Each row was made from one path, in order. Every step used is in the known rows, and no mark comes twice. Write each row's path.
Known rows
l, a, w, c, u: [ 2.24 -0.29  0.36 -0.02 -3.30 -4.43  0.05 -0.69 -0.03  1.27 -2.48  1.78
  1.05  1.84 -1.69 -1.74  1.50 -1.67  0.89  4.05  1.70 -0.86]
a, w, c: [ 0.37  0.15  0.16 -1.07 -2.57 -5.87 -1.04 -1.00 -0.75  0.79 -2.94  1.49
  0.15  1.49 -1.94 -2.11  0.60 -0.10  0.35  3.07  1.95  0.97]
e, w: [-0.89 -0.46  0.40 -0.89 -4.12 -1.29 -0.88 -0.75 -3.15  0.70 -1.15  0.99
  1.45  3.16 -1.11 -1.53 -0.08  0.86  0.84  0.08  2.70  1.18]
u, c: [-0.77 -1.25  0.27 -0.29 -4.42 -2.92 -0.88 -0.84 -0.25  1.27 -3.08 -0.05
  1.44  3.05 -3.57 -2.04 -0.50  0.04 -1.17  1.60  1.77  1.91]
a, w, c, u: [ 2.20  0.59  0.23 -0.46 -2.94 -5.17 -0.36 -1.63  0.74  1.69 -3.35  1.27
  1.81  1.32 -1.67 -1.66  0.57 -1.08 -0.02  3.77  2.78  0.68]
c, u, e: [ 1.51 -1.13  1.37 -1.18 -5.22 -2.07  0.00 -1.13 -0.48  2.15 -3.15 -0.03
  3.07  2.28 -2.39 -0.06 -0.50 -1.12 -0.39  1.03  1.79  0.79]
e, w, c: [-0.71 -0.34  0.29 -0.45 -2.85 -2.72 -1.14 -1.45 -1.99  0.13 -1.98  1.53
  0.43  2.23 -1.49 -2.30  0.41  0.47  0.41  2.74  2.68  0.55]
w, c, u: [ 1.48  0.79 -0.02 -0.26 -2.85 -3.44 -0.91 -1.31  0.40  1.83 -3.58  0.83
  1.79  2.02 -3.10 -1.40 -0.04 -1.92 -1.37  4.53  2.88  0.33]
a, w, c, u, e, y: [ 2.46 -0.67  1.46 -0.68 -3.58 -3.95  0.33 -1.63 -0.39  0.91 -2.33  1.48
  2.48  0.97 -1.10 -0.27  0.60 -0.21  1.37  0.03  2.30  0.32]
a, l, e, w, c: [ 0.49 -1.79  0.70  0.12 -3.30 -2.38 -0.40 -0.54 -1.94  0.54 -2.35  2.82
  0.36  1.73 -0.50  0.05  0.23  1.70  1.97  1.48  1.04  0.16]
e, w, c, u: [ 1.03  0.07  0.31  0.24 -3.33 -2.11 -0.49 -2.03 -0.57  1.10 -2.37  1.18
  2.01  2.04 -1.25 -1.77  0.27 -0.55  0.08  3.48  3.59  0.30]
w, c, u, e: [ 1.60 -0.99  1.21 -0.65 -3.99 -3.48 -0.24 -1.81  0.60  1.61 -3.97  0.45
  2.06  1.36 -2.79 -0.81 -0.04 -1.63 -0.82  3.58  1.79  0.29]
l, a: [-0.31 -0.68  0.12 -1.04 -3.90 -1.92 -0.90  0.82 -2.89  1.12 -1.55  1.18
  0.41  3.71 -2.99 -1.31  0.60 -1.08  0.41  1.54  0.89 -0.21]
w, c: [-0.35  0.30 -0.17 -0.99 -2.38 -4.14 -1.58 -0.76 -1.05  0.95 -3.17  1.15
  0.28  2.20 -3.37 -1.92  0.10 -0.92 -1.00  3.97  2.02  0.61]
y, a, w, c, u: [ 2.26  0.25  0.52 -0.19 -2.52 -5.62  0.98 -1.84 -0.45  1.21 -2.27  0.72
  0.47  2.25 -0.46  0.25 -0.15 -2.31  0.33  2.53  2.97  0.07]
y, a, u: [ 2.11 -0.22  0.61 -1.18 -3.79 -2.71  0.80  0.43 -2.78  1.50 -1.68  0.37
 -1.38  3.39 -1.91  1.65 -1.43 -0.32  0.01 -0.79  1.96  0.35]
y, e, w, c: [-0.71 -0.68  1.19 -1.02 -3.21 -2.36  0.08 -1.39 -3.22 -0.23 -1.60  0.90
 -1.81  2.55 -0.94 -0.65 -0.16 -0.83  1.23  1.87  2.79 -0.06]
l, e: [-0.14 -0.87 -0.22 -1.37 -4.21 -1.87 -0.88  0.03 -2.60  1.65 -2.00  0.96
  1.38  2.86 -2.73 -0.62  0.05 -0.83  0.10  2.06  1.01  0.36]
c, w: [ 0.44 -0.14  0.80 -2.04 -3.20 -3.68 -1.48  0.19 -0.19  1.54 -1.30 -0.69
  2.52  3.78 -1.77 -1.19 -1.15 -0.30 -0.78  2.24  2.48  0.95]
w, c, u, e, y: [ 1.82 -0.54  1.11 -0.45 -3.41 -2.18 -0.22 -1.25 -0.69  1.04 -2.55  1.01
  2.53  1.68 -2.40 -0.11 -0.06 -1.16  0.01  0.82  2.37  0.11]

Write each row's path
[ 2.77 -0.31  0.17  0.25 -2.59 -3.45  1.25 -1.29 -2.17  0.85 -0.53  1.67
  1.00  2.25  0.17  1.57  0.25 -2.17  1.87  0.52  2.64 -0.97] -> l, e, y, a, w, c, u
[ 0.99 -1.53  0.72 -0.67 -3.55 -2.81  0.76  0.68 -3.20  1.37 -1.59  1.39
 -0.15  3.58 -0.73  3.14 -1.14 -0.48  1.28 -1.26  0.57  0.04] -> y, a, l, e
[ 2.54  0.67  0.45 -0.05 -1.92 -4.37  0.94 -1.35 -1.79  0.64 -0.93  1.31
  0.83  2.54 -0.09  0.95 -0.05 -1.87  1.17 -0.38  3.64 -0.20] -> e, y, a, w, c, u
[-0.60 -2.24  1.72 -1.30 -5.27 -1.25 -0.34 -1.28 -2.91  0.55 -1.50  0.63
  1.66  2.49 -0.76 -0.94 -0.06  1.28  1.32 -1.05  1.62  0.97] -> u, e, w
[ 2.89 -1.31  2.11  0.21 -2.84 -3.10  1.45 -0.61 -1.33  0.83 -2.17  1.49
  0.90  2.28 -0.39  3.63 -1.25 -0.67  1.18 -2.51  1.92 -0.29] -> w, c, u, e, y, a, l
[-0.66 -2.12  1.57 -0.67 -4.05 -2.68 -0.57 -1.95 -1.88  0.01 -2.33  1.18
  0.68  1.57 -1.20 -1.77  0.27  0.79  0.99  1.76  1.64  0.44] -> u, e, w, c
[ 2.30 -1.28  0.83  0.76 -3.81 -1.76  0.22 -1.11 -0.47  1.44 -2.65  2.46
  1.89  1.62 -0.21  0.59  0.06  0.75  1.55  2.07  1.90 -0.16] -> a, l, e, w, c, u
[ 2.32 -1.14  1.51 -1.66 -4.89 -1.11  0.18  0.60 -2.81  1.23 -1.72  1.12
  0.61  2.13 -2.58  1.10 -0.70  1.58  1.06 -3.34  1.23  0.61] -> a, u, e, y
[ 2.57 -1.18  1.88 -0.87 -4.39 -2.84  1.80 -1.16 -2.71  1.02 -0.44  0.45
  2.14  2.80  0.60  2.42 -0.57 -1.09  2.08 -3.93  2.48  0.18] -> c, u, e, y, a, w
[ 2.18 -2.53  1.73 -1.26 -5.72 -1.55  0.52  1.03 -2.24  1.42 -2.17  1.11
 -0.51  2.39 -3.00  0.17  0.16  0.62  1.13 -0.30 -0.46 -0.60] -> l, a, u, e
[ 1.76 -2.18  1.86 -0.59 -4.71 -2.33  0.28 -1.29 -1.30  0.49 -2.64  1.40
 -0.61  0.97 -1.40 -0.84 -0.05  2.11  1.15  0.93  1.41  0.33] -> a, u, e, w, c
[ 0.97 -0.80  0.14 -0.47 -2.18 -4.05  0.61 -0.81 -3.70 -0.08 -0.16  2.06
 -0.55  2.43 -0.11  1.02  0.39 -1.15  2.29 -0.24  1.72 -0.73] -> l, e, y, a, w, c
[ 2.24 -1.98  1.93 -1.50 -4.98 -2.74  1.34 -0.09 -2.61  1.26 -2.01  0.03
 -1.08  2.74 -1.69  2.16 -1.44 -0.01  0.49 -1.84  0.91  0.24] -> y, a, u, e
[ 1.91 -0.91  1.45 -0.14 -3.03 -2.61  1.01 -1.56 -1.96  0.61 -1.45  0.55
  1.16  2.54 -1.16  1.74 -0.75 -2.28  0.39 -0.55  2.61 -0.58] -> w, c, u, e, y, a
[ 1.10 -1.83  2.21 -1.20 -3.55 -2.44  1.08  0.60 -3.92  0.49 -0.97  1.33
  0.39  3.51 -0.34  3.84 -1.49  0.68  2.08 -5.78  1.10  0.48] -> u, e, y, a, l
[ 1.83 -2.53  2.18 -0.31 -4.35 -2.73  1.56 -1.51 -2.56  0.04 -1.52  0.92
 -1.87  1.80 -0.14  0.99 -0.77  0.93  1.53 -0.32  1.56 -0.33] -> y, a, u, e, w, c
[ 0.51 -0.34  0.69 -1.28 -3.36 -4.81  0.51 -0.57 -3.00  0.85 -1.05  0.50
 -0.15  3.39 -0.35  0.59 -0.49 -0.82  1.09 -0.89  2.21  0.78] -> y, a, w
[ 2.59 -1.58  1.56 -0.14 -3.95 -3.20  0.71 -0.70 -1.13  0.52 -1.49  1.99
  1.75  1.52 -1.09 -0.46  1.48 -0.79  2.31  0.19  1.15 -1.15] -> l, a, w, c, u, e, y
[ 2.26 -1.13  1.55 -0.79 -4.15 -5.09  0.28 -2.12  0.98  1.46 -3.71  0.87
  2.04  0.68 -1.36 -1.01  0.45 -0.71  0.45  2.79  1.70  0.52] -> a, w, c, u, e
[ 2.99 -2.58  1.31  0.01 -4.41 -1.63  1.41  0.29 -0.84  1.11  0.53 -0.68
  0.84  4.08 -0.74  1.89 -1.84  0.57  0.72 -1.78  1.78 -0.13] -> l, e, y, a, u, c, w
[ 2.56 -0.84  0.25 -0.76 -3.90 -0.66  1.15  0.91 -4.64  1.16  0.04  1.43
 -0.82  3.46 -1.37  2.85 -0.95 -0.26  1.57 -2.90  1.62 -0.64] -> l, e, y, a, u
[ 0.81 -1.55  1.68 -0.99 -2.70 -4.77  0.91 -1.30 -3.07 -0.43 -0.85  1.28
 -0.38  2.00 -0.05  1.03 -0.02 -0.54  2.07 -1.91  1.70 -0.07] -> u, e, y, a, w, c
[ 2.39 -2.03  1.62 -0.32 -4.48 -4.27  0.66 -1.16  0.14  1.14 -2.79  1.40
  1.30  1.29 -1.46 -1.23  1.51 -1.33  1.41  2.92  0.60 -0.95] -> l, a, w, c, u, e
[ 2.32 -2.07  1.61 -1.09 -5.21 -0.25  0.55  1.45 -3.68  0.87 -0.80  1.69
 -0.15  2.66 -2.57  0.87  0.25  1.01  2.08 -3.09  0.13 -0.75] -> l, a, u, e, y
[ 1.73 -2.63  2.34 -0.92 -5.57 -1.33  1.75 -0.85 -3.61  0.53 -0.73  0.42
 -0.95  2.80  0.23  1.83 -1.10  1.38  1.92 -3.07  1.56  0.18] -> y, a, u, e, w
